In the rows, 128 means zero.
Known rows, with every step that occurs
losog rokeb dena rubol: [135 157 165  89 183 109 150 138 129 120 159 155 125 102 151 199  96 112
 189  77 138  82  98 166 112 143  83 146 138  83 108 159 131 103  93 124
 125  94 143 116  83 123 117 125 100 130  59 121 128 111 106 125 144 123
  95 142 102 173  91]
dena rubol: [119 149 133  80 125  93 146 114 162 112 182 154  83 112 125 171 133 113
 154  88 111  88 102 152 132 113  87 151 110 135 133 152  97 131 149 149
 143  99 128 125 126 147 139 127 123 135 146 104 130 104 110  95 143 108
 107 124 118 142 123]
rokeb dena rubol: [137 121 139  88 210  93 159 133 125 143 185 155 110 110 105 176 117 141
 171  81 118  61 112 142 108 126  80 159 120  99 109 145 148 105 134 145
 137  86 135 139  79 126 115 134  97 149 121 116 133 100  99 111 140 128
 109 150 106 148 112]
dena rubol losog rokeb: [100 183 137  89  88 100 163 104 156  94 195 162 124 102 137 199 105 106
 187  71 110  93  83 136 139 115  75 153  99 136 138 149  68 133  95 125
 133 111 149  96 130 139 127 111  94 112 131 111 125  96 102 111 131 120
  77 108 132 165 117]
losog rokeb dena rubol ripo: [128 174 149  93 178 111 156 134 109 112 162 155 126 112 140 188  89 118
 197  86 130  79  94 148  97 145  62 146 128  81 105 151 124 113  83 117
 131  59 152 112  91 126 113 113  96 127  64 131 119  98 105 125 145 120
 103 144 113 163  90]
losog rokeb zari rubol surofum: [126 181 146  92 134  40  94 199 133 126 167 143  98  93 167 167  81  92
 194 106 123 115 100 147 156 132  92 167 158 106  91 144 125  92  81 109
 133 109 153 122 121 115 130 126  93 134  50 139 103 111 123 129 150 158
 125 113 136 161 100]
surofum rokeb zari rubol ripo: [118 172 118  85 120   4 162 158 142 147 197 134  77 101 111 114 131  92
 165 109  92  93  98 102 141 126  65 138 161  93 103 108 116 113  71 116
 178  87 158 111 135 103 133 148 124 142  77 168 102  93 141 142 112 161
 159 111 172 165 107]
zari rokeb dena rubol: [156 115 151  91 171  77 171 148 155 139 187 143 134 114 110 158 131 127
 177 100 148  93 104 162 120 151 109 159 151 112 128 142 117  90  78 137
 154  87 158 128 105 106  99 136  89 142  72 133 107 116 115 107 160 141
 111 134 127 181 111]
surofum rokeb dena: [133 122 142  86 177  86 164 137 131 150 151 135 135 116  96 134 127 104
 160  91 105  95 113 116 115 142  85 120 140  65 101 117 145 116  82 124
 159 118 136 118  87 105 125 147 122 148  66 145 108 108 126 155 114 158
 138 134 145 164  99]
ripo rokeb dena rubol surofum: [117 143 110 111 160  75  98 139 110 138 169 150 114 123 107 143  99 149
 190  73 136  60 101 125 109 131  58 142 119 108 114 127 138  99  67 151
 140  78 154 120 114 159 114  88  88 163  45 127 115  76  90 140 175 125
 103 134 136 177 135]
ripo rubol dena rokeb: [152 155 118 103 192  90 142 125 154 131 183 167  88 111 101 138 117 128
 169  52 135 118 114 130 108 118  81 151 108 143 117 101  86 111  78 100
 141 121 136 117 130 167 139  95  52 156  72 147 155  91 109 113 150 114
 105 133 128 168 141]
dena rokeb zari rubol: [123 159 134  98 146  27 141 170 143 142 192 123  71 116 116 142 155 113
 169 121 129 123  75 122 139 105  98 150 142 134 107 116 136 102  79 133
 142 111 132 110 103 125 107 131  91 139  68 154 142 100 111 124 146 147
 117 119 127 200 141]
surofum rokeb dena rubol: [127 136 137  75 166  69 175 116 142 143 177 144 105 103  97 146 137 113
 165  72 110  65 104 127 115 138  70 123 146  75 111 128 125 108  86 136
 169 101 143 112  98 116 131 138 118 149  73 135 119  89 119 147 118 144
 117 128 140 179 102]
dena rokeb losog: [ 96 134 129  96 109  94 135 121 105 131 179 123 149 122  92 149 163 111
 141 108 110 118  77 103 121 109 126 134 102 131 122 102 128 124  68 123
 133 121 105 128  65 126  89 124  75 123 135 148 134  82 103 132 139 135
  96 125 154 176 147]
zari rubol dena: [170 120 114  78 218  78 177 164 156 121 189 166  74  89 111 121 121 107
 164 121 129 101 141 114 126 131  80 160 122 135  96 145  89  99 122 113
 152 124 144  99 159 114 147 143  85 145 138 115 125 136 140  88 132 146
 134 134 131 122 119]
rubol losog rokeb dena: [115 152 148 110 145 123 160 144 118 121 169 151 192 119 128 188  78 113
 196  91 103 117  99 111 127 128  83 155 101 103 114 129 123 126  64 104
 113 129 146 104  90 105  97 123  77 115 104 134 111 118  97 140 121 152
  99 128 132 155 100]
rubol dena rokeb: [142 151 122  91 207 101 173 134 141 110 154 141 136 128  88 123 154 117
 163 109 145 147 100 103  79 123  70 141  71 112 109 120 101 116  70  94
 133 126 110  98 106 146 129 103  50 141  70 121 125 103 121 129 141 122
 101 139 105 149 137]
rokeb surofum rubol dena: [121 120 101  45 187  89 129 159 141 145 154 160  78  78  94 142 100  96
 146 114  90  91 129 124  91 123 100 154  95  90  84 130 167 106 123 110
 146  74 122 137 122 152 144 108  91 153 121 107 112  79 130 133 140 144
 148 119 172 143 108]
losog rokeb: [127 160 170 100 125 128 126 148 144 105 122 143 145 121 169 183  97  84
 165 106 128 139 100 160 130 135 102 135 127 102 116 148 114 128 100 118
 118 124 125 113 107 124 130 132 121 116  73 125 108 134 124 124 141 122
 118 129 119 152  93]
zari rubol ripo: [136 138 101  87 150  93 159 153 128 118 189 156  62 111 114 124 104 106
 170 147 104  92 122 108 138 121  80 149 128 144 100 133  94 124 132 136
 159  68 160 100 167 121 134 142 124 125 168 141 114 118 134  91 138 144
 158 125 166 119 119]
ripo rokeb: [119 143 134 121 107  96 107 137 134 126 140 139 131 141 136 136 114 115
 155  97 129 118 100 128 122 125  84 126 119 126 135 118 128 130  78 147
 133 117 130 114 130 148 121 113 129 143  71 134 108 115 104 132 161 110
 127 136 137 167 136]
zari rokeb: [148 120 153  99 110  93 143 157 170 128 151 132 150 130 127 139 132  99
 154 130 141 148 107 155 138 143 131 149 138 133 135 134 101 113  84 128
 145 121 137 123 128 109 109 143 112 128  86 138  86 141 132 108 157 141
 134 122 142 165 115]
surofum rubol dena rokeb: [126 154 131  73 194  84 185 126 144 144 162 155  53  91  93 119 141  94
 161 103 109 135 119 113  76 107  83 132 116 106 123 150  95 113  88 101
 140  84 139 113 137 138 155 112  81 149  74 103 148  89 142 124 110 122
 119 116 146 146 127]
zari rokeb dena: [163  99 156 103 177  90 156 167 144 149 159 133 162 125 111 145 122 122
 169 120 145 119 113 150 119 155 123 154 146 105 122 130 137  93  72 127
 145 104 146 133  95  93  91 144  93 139  68 146  96 136 121 118 158 155
 129 139 130 169 106]

Rows
[128 139 130 115 168  76 136 129 121 141 175 151 115 122 116 154 113 145
 176  67 139  62  98 133 105 134  62 135 130 107 128 129 144 107  73 157
 140  85 150 116 105 148 108 110 104 158  55 130 126  94  91 127 160 110
 103 146 121 186 129]
ripo rokeb dena rubol
[ 97 185 152 117  95  70 144 158 132 125 181 141 183 116 146 189  89 101
 188  89  95 134  82 112 146 116  81 167 106 109 123 122 120 131  62  97
 115 133 143 117  98 107 103 122  82 113 103 140 104 114 101 141 119 145
 105 116 135 153 105]
rubol losog rokeb zari
[ 86 162 108  95  96  74 148 116  94 152 181 153  73  98 102 118 103 102
 158 103  66  87 112  95  90 109  77 129 132 109 137 124 109 133  74 123
 150  25 165 138 146 128 132 115 113 136 129 135 126  67 127 125 115 113
 150 117 206 133 126]
surofum rubol ripo rokeb losog
[ 98 130 129  82  88  72 149 116 123 141 179 132 155 101 101 133 145  82
 126  87  80  92 108 100 137 131 110 122 129  92 120 100 116 128  69 112
 164 132 126 132  90 100 119 154 112 131 139 149 102  89 127 153 104 149
 130 117 187 155 114]
surofum rokeb losog
[124 143 113  87 192  85 175 126 112 121 181 142 162 111  74 125 161 120
 148  97 127 122  99  86  82 121  84 149  72 110 113 106 105 109  50  82
 136 126 111 118  83 127 109 108  23 137 112 131 123  85 113 131 132 128
  97 140 129 143 142]
rubol dena rokeb losog
[120 161 110 119 119   8  77 189 127 150 186 142  85 113 133 120 100 124
 186  95 124  95 100 114 148 120  71 157 150 130 109 118 138  94  63 141
 145  99 160 121 144 140 120 111  98 163  47 148 103  93 105 136 167 143
 134 117 156 175 140]
ripo rokeb zari rubol surofum
[123 170 139 120  98 109 123 128 153 125 190 172 125 104 140 189  62 112
 183  45 100 111 109 136 158 118  98 156 125 151 129 110  80 137  81 109
 126 131 158 117 136 144 127 111  88 130 115 151 141 106  97 118 135 127
 103 114 159 166 115]
ripo rubol losog rokeb
[150 179 153  95 180  34 149 188 145 125 179 153 108  90 166 166 103  91
 184  96 135 114 105 142 130 137  75 165 152  96  98 149 117  92  74  90
 132 115 149 114 114 103 129 138  78 136  50 136 113 126 131 122 136 138
 121 133 113 161  94]
losog rokeb zari rubol dena
[122 117 121  67  92  78 136 161 165 144 174 141 121  93 101 149 104  91
 162 131 103 114 108 139 134 135 138 155 132 124 120 125 128 104  67 124
 156  86 150 125 139 122 107 122 100 130 101 136  88  96 126 131 155 165
 134  91 196 188 110]
zari rokeb surofum rubol losog
[141 106 127  73 111  92 111 173 167 130 150 129 151 119 111 149 118 101
 150 140 133 118 103 154 139 149 141 156 122 120 107 115 148 102  83 131
 155 105 125 125 119 128 100 126 104 130  89 145  74 115 122 127 186 157
 137 115 166 187 109]
zari rokeb surofum
[ 99 158 104  72 114  92  89 135 145 108 172 154  83 112 109 153 107 120
 184  97 109  90 109 138 137 109  79 161  98 138 112 147  93 117 140 142
 149  93 133 132 139 169 152  95  97 142 127  97 110  76 109 111 164 132
 107 107 144 130 131]
dena rubol surofum
[134 122 137 126 173  92 124 149 109 150 150 143 146 136 119 140 107 137
 170  85 134  88 106 123 107 138  75 133 124 100 119 116 163 111  70 148
 130 102 139 123  94 133 102 117 107 155  52 141 115 112  95 140 157 121
 124 153 126 172 126]
ripo rokeb dena
[105 131 113  70 132 107 104 146 136 120 144 123 116 132  94 154 141 114
 150 130 126 120  73 125 118 114 118 131  89 122  89 100 169 119  92 138
 139 107  94 108  85 164  99 100  99 128  81 142 120  79 102 146 176 144
 111 117 145 204 139]
dena rokeb surofum
[ 96 139  91  53 133  98 112 153 121 143 153 149  69  95  93 142  88 100
 149 135  70  82 115 120 101 115 100 146 104  98  87 121 171 127 130 130
 152  31 131 141 126 155 132 106 122 137 140 129 107  68 126 133 147 143
 165 113 197 141 108]
rokeb surofum rubol ripo
[109 167 143 108 135  46 132 160 134 141 168 113 118 139 115 149 159 116
 162 109 125 143  64 120 123 102  96 145 118 119 119 110 154 117  77 126
 131 114 115 128  77 134 102 121  88 139  57 152 133  93 104 138 145 131
 114 128 117 188 139]
dena rokeb zari
[ 92 183 105  68 100  32  99 138 148 125 189 143  75  99 105 144 122 110
 184  81 102  79  95 129 140 115  64 155 124 109 111 129 101 108  99 131
 167  90 144 132 131 156 153 101  98 152  78 116 101  59 115 141 148 145
 110  97 157 160 125]
dena rubol surofum rokeb zari
[ 94 166 104  85 106  39  68 174 128 144 149 126 123 119 103 115 104 102
 179 108  91 120 107 106 142 121  79 148 121  90  90 106 136 109  79 110
 157 113 133 140 119 137 147 108  97 152  51 136  76  73 124 170 139 174
 148  99 175 140 117]
rubol surofum rokeb zari
[125 156 138  57 164 105 124 157 140 121 133 161 101  75 141 171  81  80
 167 102 111 107 113 151  99 140  99 144 120  77  87 149 144 104  85  96
 133  82 129 117 116 141 141 105  90 133  57 115 112  93 130 143 143 135
 123 115 155 167  90]
losog rokeb surofum rubol dena
[123 151 127 106 138   8 149 188 145 152 225 144 101  95 125 155 110 111
 175 106  91 101 101 103 165 105  89 182 139 135 109 125 134 108 106 124
 142 122 154 129 121  96 110 153  92 138 147 143 118 119 112 113 120 163
 138 120 144 147 120]
rokeb zari rubol losog
[140 142 171 103 194 124 141 159 119 126 133 148 158 117 154 187  87 107
 180  95 133 110 105 154 114 148  96 141 137  77  98 147 151 110  90 116
 114 109 134 121  74 107 111 132 100 127  55 131 117 130 112 134 140 138
 114 147 108 157  87]
losog rokeb dena
[162 134 109  78 214  77 183 150 153 117 190 158  63  96  98 115 141 111
 169 125 145 111 118 110 120 125  81 145 119 140  97 138  82  95  88 113
 152 119 141  79 150 129 137 129  68 141 100 126 136 117 136 101 141 146
 111 125 128 160 137]
zari rubol dena rokeb
[ 99 184  99  96  95  82 148 101 130 104 187 156  85 128 110 144 118 127
 176  90 117  71  84 121 105 114  41 140 101 134 140 128  84 139  94 149
 153  39 154 104 149 167 131  96 113 133 113 130 117  72 103 107 160  89
 114 128 144 153 135]
dena rubol ripo rokeb
[138 145 137  97 158   8 135 196 149 156 202 143  76  96 138 146 118 108
 161 112 105 100 111 128 155 112  97 177 156 127 102 133 148 101 128 132
 145 115 144 144 118 102 123 158 108 149 126 142 120 126 124 106 132 152
 151 130 131 145 117]
rokeb zari rubol
[ 98 161 118  88  97  95 165 105 158 106 207 159 117 108 111 180 119 118
 173  80  94  90  94 119 140 104  75 160  86 149 141 139  78 140 121 136
 139 112 142 110 133 143 125 118 100 120 175 108 125  95 100 103 129 122
  92 112 137 144 130]
dena rubol losog
[ 91 141 100  90  89  78 103 139 128 145 162 151 101 104 108 143  89 111
 162  97  93  85 101 110 118 115  90 136 110 116 116 111 155 122  66 140
 141  83 143 110 138 160 117  93 115 143  82 132 113  70 100 153 156 133
 127 105 193 194 131]
ripo rokeb surofum rubol losog
[120 129 125  95 191  92 175 126 120 139 207 156 136 108  91 178 107 144
 186  74 102  62 105 115 115 119  71 169 103 111 115 137 133 113 112 133
 137  95 148 128  86 122 104 125  79 141 144 117 132  95  90 116 128 140
  99 140 119 147 116]
rokeb dena rubol losog
[130 129  97  67 129  73 101 165 146 127 172 152  54  91 107 109 101  92
 182 133 106  94 131 113 166 129  96 140 146 132  82 135  88 100 105 131
 173 120 157  94 170 127 159 130 117 143 103 128 100  98 140 127 144 187
 142  91 190 148 122]
zari rubol surofum rokeb
